What can hang from each mark
T: B K L Q W Y
L: T
Y: Q T
X: Q T
Q: T W Y
W: T
K: T

Every row comes from one small tree of marks. Brackets hold a mark, then the marks that hang from it, in alphabetical order. Every link used is in the known rows. Which tree was each row made from?
Known rows
{X {T L {Q Y} W}}: [ 0.15  0.30  0.20 -0.21 -0.05  0.18 -0.18  0.11 -0.01 -0.18  0.40 -0.10
 -0.06  0.17 -0.09 -0.34 -0.01 -0.13 -0.12  0.22  0.09  0.35  0.33 -0.21]
{K {T B L W}}: [ 0.19  0.21  0.00 -0.06  0.02  0.06  0.14 -0.25  0.11  0.20 -0.12 -0.04
 -0.34  0.17 -0.26  0.18  0.07 -0.03 -0.01 -0.15 -0.07 -0.24  0.08  0.04]
{X {Q {T Y} W}}: [-0.33  0.03 -0.06  0.03 -0.23  0.17 -0.10  0.28 -0.06 -0.22  0.07  0.16
  0.10  0.07  0.10 -0.03  0.15  0.02  0.20  0.09  0.10  0.42 -0.05 -0.19]
{T K Q Y}: [ 0.12 -0.20  0.19 -0.13 -0.13 -0.04  0.14  0.02 -0.02 -0.06  0.00  0.12
  0.19 -0.19  0.04 -0.12 -0.27 -0.02  0.14 -0.06  0.21  0.01  0.04  0.19]
{K T}: [ 0.00 -0.14 -0.08  0.16  0.13  0.21  0.02  0.19  0.21  0.07 -0.20  0.21
 -0.23  0.18  0.01  0.62  0.26 -0.10  0.14  0.03  0.14 -0.61  0.01  0.20]
{L T}: [-0.12 -0.19 -0.10  0.22  0.34  0.11  0.12 -0.02  0.22 -0.05 -0.10  0.05
 -0.07  0.04  0.10  0.41  0.26 -0.04  0.07 -0.05  0.15 -0.59  0.07  0.20]
{Q T}: [-0.08 -0.06 -0.15  0.13  0.08 -0.01 -0.17  0.32  0.11  0.01  0.03  0.17
 -0.23  0.08  0.07  0.49  0.19 -0.10  0.08  0.22 -0.03 -0.19 -0.04  0.29]
{T B}: [ 0.12 -0.10 -0.04  0.20  0.22 -0.12 -0.03  0.12  0.06  0.11 -0.22  0.09
 -0.25  0.10  0.08  0.36 -0.01 -0.03 -0.11 -0.06 -0.16 -0.32 -0.01  0.30]
{W {T B K Q Y}}: [ 0.16 -0.15 -0.01 -0.24 -0.14 -0.25  0.06 -0.32 -0.03  0.38 -0.18 -0.03
  0.25 -0.27  0.08 -0.27 -0.12  0.18 -0.04 -0.06 -0.09  0.22 -0.26  0.05]
{T L}: [ 0.02  0.03  0.04  0.00  0.19  0.17  0.11  0.19  0.16 -0.11  0.13  0.14
 -0.32  0.26 -0.07  0.48  0.03 -0.17  0.09  0.00 -0.07 -0.34  0.11  0.26]
{L {T B K {Q W} Y}}: [-0.21 -0.18  0.13 -0.07  0.04 -0.19  0.34 -0.45 -0.09  0.14 -0.18 -0.11
  0.45 -0.39  0.11 -0.45 -0.16  0.22  0.06 -0.21  0.00  0.23 -0.07 -0.18]
{Y Q T}: [-0.09 -0.01 -0.17  0.44 -0.04  0.01 -0.22  0.05  0.01 -0.09  0.01  0.01
 -0.16 -0.06 -0.14  0.26  0.09 -0.12 -0.04 -0.04  0.10 -0.40 -0.12 -0.03]
{X {T Q}}: [ 0.08  0.04  0.10  0.11  0.11  0.05 -0.34  0.22  0.04  0.08  0.02 -0.02
 -0.14  0.13  0.20  0.07  0.00 -0.13 -0.17  0.17  0.25 -0.22  0.22  0.14]
{X {T K {Q W Y}}}: [-0.17 -0.03  0.14 -0.11 -0.04  0.07  0.00  0.36 -0.10 -0.14  0.20  0.02
  0.34 -0.01  0.19 -0.26 -0.05 -0.04  0.03  0.18  0.03  0.37  0.06 -0.22]
{X Q T}: [ 0.00  0.10  0.02  0.16 -0.06  0.17 -0.25  0.40  0.10  0.01  0.02  0.13
 -0.13  0.32  0.12  0.13  0.14 -0.21 -0.10 -0.04  0.33 -0.25  0.16  0.03]
{T B K Y}: [ 0.11 -0.26  0.12 -0.02 -0.12 -0.13  0.31 -0.04  0.00  0.14 -0.21  0.17
  0.19 -0.08 -0.05  0.01 -0.20 -0.06  0.06 -0.28 -0.11  0.08 -0.07  0.24]
{K {T B L {Y {Q W}}}}: [-0.23  0.10  0.11  0.04 -0.17  0.23  0.10 -0.20 -0.01  0.09 -0.12  0.08
 -0.01  0.06 -0.25  0.07 -0.03  0.00  0.07 -0.21 -0.23  0.36 -0.17 -0.46]
{X {T B K Q W}}: [ 0.31  0.12  0.11 -0.12 -0.09 -0.31 -0.14 -0.12 -0.11  0.23 -0.05 -0.18
  0.07 -0.12 -0.01 -0.47 -0.33  0.02 -0.30 -0.07  0.21  0.06  0.15  0.08]
{Y T}: [-0.04 -0.06 -0.11  0.32  0.11  0.01 -0.03  0.05  0.06 -0.02 -0.01  0.00
 -0.15  0.08 -0.05  0.31  0.25 -0.13  0.06  0.02  0.06 -0.52  0.05  0.23]
{Q {T B K L} W Y}: [-0.30  0.06  0.01 -0.22 -0.12 -0.09  0.30  0.14 -0.06  0.15  0.20  0.08
  0.14 -0.02 -0.10 -0.04  0.05 -0.01  0.15  0.04 -0.58  0.68 -0.32 -0.21]
{Y {Q W} {T B K}}: [-0.23 -0.02 -0.11  0.31 -0.12 -0.24  0.05 -0.13 -0.22  0.09 -0.08 -0.13
  0.13 -0.23 -0.18 -0.10 -0.12  0.06 -0.07 -0.19 -0.17  0.02 -0.34 -0.22]
{T K W}: [ 0.19 -0.08 -0.04 -0.06  0.03 -0.08  0.15  0.17  0.00 -0.30  0.06  0.04
  0.00  0.02 -0.07  0.15 -0.19 -0.03  0.07 -0.04  0.21 -0.36  0.10  0.36]
{L {T Q Y}}: [-0.04 -0.17  0.12  0.05  0.13  0.10  0.03 -0.27  0.10 -0.03 -0.08  0.01
  0.14 -0.20  0.14 -0.08  0.07  0.06  0.11 -0.05  0.26 -0.12  0.16  0.00]
{L {T W Y}}: [ 0.02 -0.10  0.02  0.02  0.10  0.17  0.14 -0.26  0.14 -0.32 -0.01 -0.05
  0.17 -0.03 -0.01 -0.04  0.08  0.03  0.09 -0.10  0.30 -0.17  0.30  0.08]

Write each row's tree
[-0.32  0.01 -0.16  0.42  0.03  0.04 -0.20  0.09 -0.14 -0.27  0.07 -0.09
 -0.03  0.00 -0.08  0.21  0.09 -0.02 -0.01  0.06  0.03 -0.19 -0.10 -0.22] => {Y {Q W} T}
[ 0.03  0.20 -0.20  0.04 -0.16  0.01 -0.29  0.24 -0.03 -0.19  0.08  0.03
 -0.23  0.05 -0.03  0.02  0.07  0.04  0.00  0.13  0.28 -0.07  0.05  0.03] => {X {Q {T W}}}
[ 0.10  0.23  0.00  0.02 -0.06 -0.03  0.15 -0.26 -0.06  0.01  0.18 -0.19
 -0.06  0.04 -0.35 -0.25  0.15 -0.04 -0.04 -0.05 -0.33  0.20  0.08 -0.17] => {Q {Y {T B L W}}}
[ 0.18 -0.02  0.15 -0.15 -0.25  0.08  0.07  0.09  0.04 -0.18  0.12  0.04
  0.32  0.14 -0.06 -0.23 -0.14 -0.18 -0.01 -0.10  0.32  0.15  0.27  0.14] => {X {T K W Y}}
[ 0.27  0.10  0.16 -0.16 -0.20 -0.21 -0.08  0.02 -0.15  0.14  0.05 -0.14
  0.24 -0.15 -0.01 -0.59 -0.20  0.03 -0.22  0.02  0.04  0.40  0.10 -0.14] => {X {T B K {Q Y} W}}
[ 0.14  0.03 -0.01 -0.07 -0.03  0.18 -0.11  0.06  0.02 -0.16  0.00  0.01
 -0.05 -0.08 -0.05 -0.05  0.12  0.11  0.07  0.24  0.22 -0.08  0.11 -0.15] => {K {T {Q Y} W}}
[ 0.04  0.10 -0.09 -0.21  0.18  0.05 -0.11 -0.11  0.14  0.10  0.15 -0.07
 -0.26  0.09  0.04  0.18  0.13  0.02  0.00  0.20 -0.06 -0.19 -0.08  0.08] => {W {T L Q}}
[-0.27 -0.04 -0.05  0.07  0.02  0.25 -0.02  0.53 -0.04 -0.44  0.13  0.16
  0.06  0.14  0.16  0.08  0.15  0.02  0.16  0.11  0.01  0.12 -0.03 -0.24] => {X {Q W Y}}
[-0.11  0.10  0.21 -0.14 -0.03  0.12  0.18 -0.34 -0.05  0.22 -0.12 -0.01
 -0.02 -0.01 -0.09 -0.17 -0.02  0.08  0.10 -0.06 -0.16  0.32 -0.01 -0.28] => {K {T B L {Q W} Y}}
[ 0.25 -0.04  0.07  0.00 -0.03 -0.05  0.02 -0.12 -0.01 -0.13 -0.13  0.00
  0.00  0.04 -0.07 -0.09 -0.17  0.02 -0.06 -0.13  0.01  0.13  0.21  0.16] => {T B W Y}
[ 0.08  0.04 -0.01 -0.39 -0.06 -0.16  0.16 -0.18  0.02  0.39  0.11 -0.05
  0.12 -0.17 -0.04 -0.24  0.01  0.08 -0.03  0.01 -0.42  0.35 -0.36 -0.18] => {W {T B K L {Q Y}}}
[-0.11 -0.16 -0.23 -0.06  0.14 -0.21  0.15 -0.05 -0.05  0.18 -0.12 -0.04
  0.13  0.01  0.16  0.11  0.08  0.15 -0.03 -0.01 -0.29 -0.03 -0.36  0.06] => {Q {W {T B K}}}
[ 0.08  0.12  0.25 -0.08 -0.10  0.11  0.06 -0.09  0.13  0.27  0.02  0.05
 -0.01  0.29 -0.07 -0.05  0.04 -0.27 -0.13 -0.19 -0.18  0.32  0.19  0.03] => {X {T B L Y}}
[-0.06 -0.04  0.00  0.14  0.24 -0.16 -0.16  0.02 -0.17  0.00 -0.12 -0.09
 -0.17 -0.07  0.19 -0.02 -0.14  0.14 -0.12  0.09 -0.13 -0.02  0.02  0.02] => {T B {Q W}}
[ 0.04 -0.14 -0.06 -0.13  0.02  0.05 -0.18 -0.10  0.08  0.02 -0.02  0.00
  0.05 -0.07  0.17  0.00  0.12  0.09  0.04  0.17  0.10  0.01 -0.05  0.06] => {W {T Q Y}}
[-0.21 -0.01 -0.30  0.20  0.11 -0.06 -0.32  0.01 -0.04  0.01 -0.09 -0.09
 -0.09 -0.01  0.12  0.20  0.10  0.17 -0.18  0.08 -0.29  0.04 -0.35 -0.24] => {Y {Q {W {T B}}}}
[ 0.07  0.20 -0.17  0.21 -0.15 -0.19 -0.44  0.01 -0.09  0.01 -0.04 -0.08
 -0.25 -0.14 -0.16  0.05 -0.10  0.08 -0.22  0.08 -0.09  0.19 -0.13 -0.08] => {Y {Q {T B W}}}
[-0.12 -0.19 -0.11 -0.18 -0.06 -0.10  0.25 -0.14 -0.04  0.11 -0.13  0.01
  0.35 -0.05  0.13 -0.10  0.04  0.13  0.05 -0.07 -0.28  0.30 -0.29 -0.02] => {Q {W {T B K Y}}}
[-0.11  0.05  0.18 -0.23 -0.01 -0.11  0.28  0.04 -0.17  0.04  0.16 -0.02
  0.15 -0.13 -0.02 -0.30 -0.24  0.08  0.09 -0.01 -0.39  0.51 -0.17 -0.25] => {T B K L {Q W Y}}
[ 0.19  0.08 -0.04  0.00  0.05  0.07 -0.18 -0.05  0.00 -0.07 -0.10 -0.06
 -0.24 -0.04 -0.03  0.08  0.00  0.09  0.01  0.14  0.39 -0.42  0.18  0.07] => {K {T Q W}}
[-0.28 -0.11 -0.03  0.13  0.37  0.04 -0.04 -0.09 -0.01 -0.15 -0.01 -0.12
  0.01 -0.13  0.25  0.03  0.11  0.15  0.08  0.11  0.18 -0.30  0.09 -0.07] => {L {T {Q W}}}
[ 0.06  0.08 -0.16 -0.10  0.14 -0.03  0.02 -0.16  0.17  0.33 -0.04 -0.04
 -0.26  0.21 -0.03  0.31  0.20 -0.02 -0.10 -0.05 -0.38 -0.16 -0.22  0.10] => {W {T B L}}
[ 0.20  0.12  0.23 -0.39 -0.20  0.01  0.27 -0.21 -0.07 -0.22  0.22 -0.06
  0.14 -0.11 -0.21 -0.39 -0.42 -0.03  0.13 -0.08  0.23  0.21  0.20  0.07] => {T K L Q W Y}
[ 0.19  0.06  0.03 -0.06 -0.06 -0.02 -0.01  0.19  0.02 -0.12  0.10  0.00
  0.08  0.18 -0.04 -0.03 -0.11 -0.14 -0.10 -0.01  0.31 -0.20  0.23  0.22] => {X {T K W}}
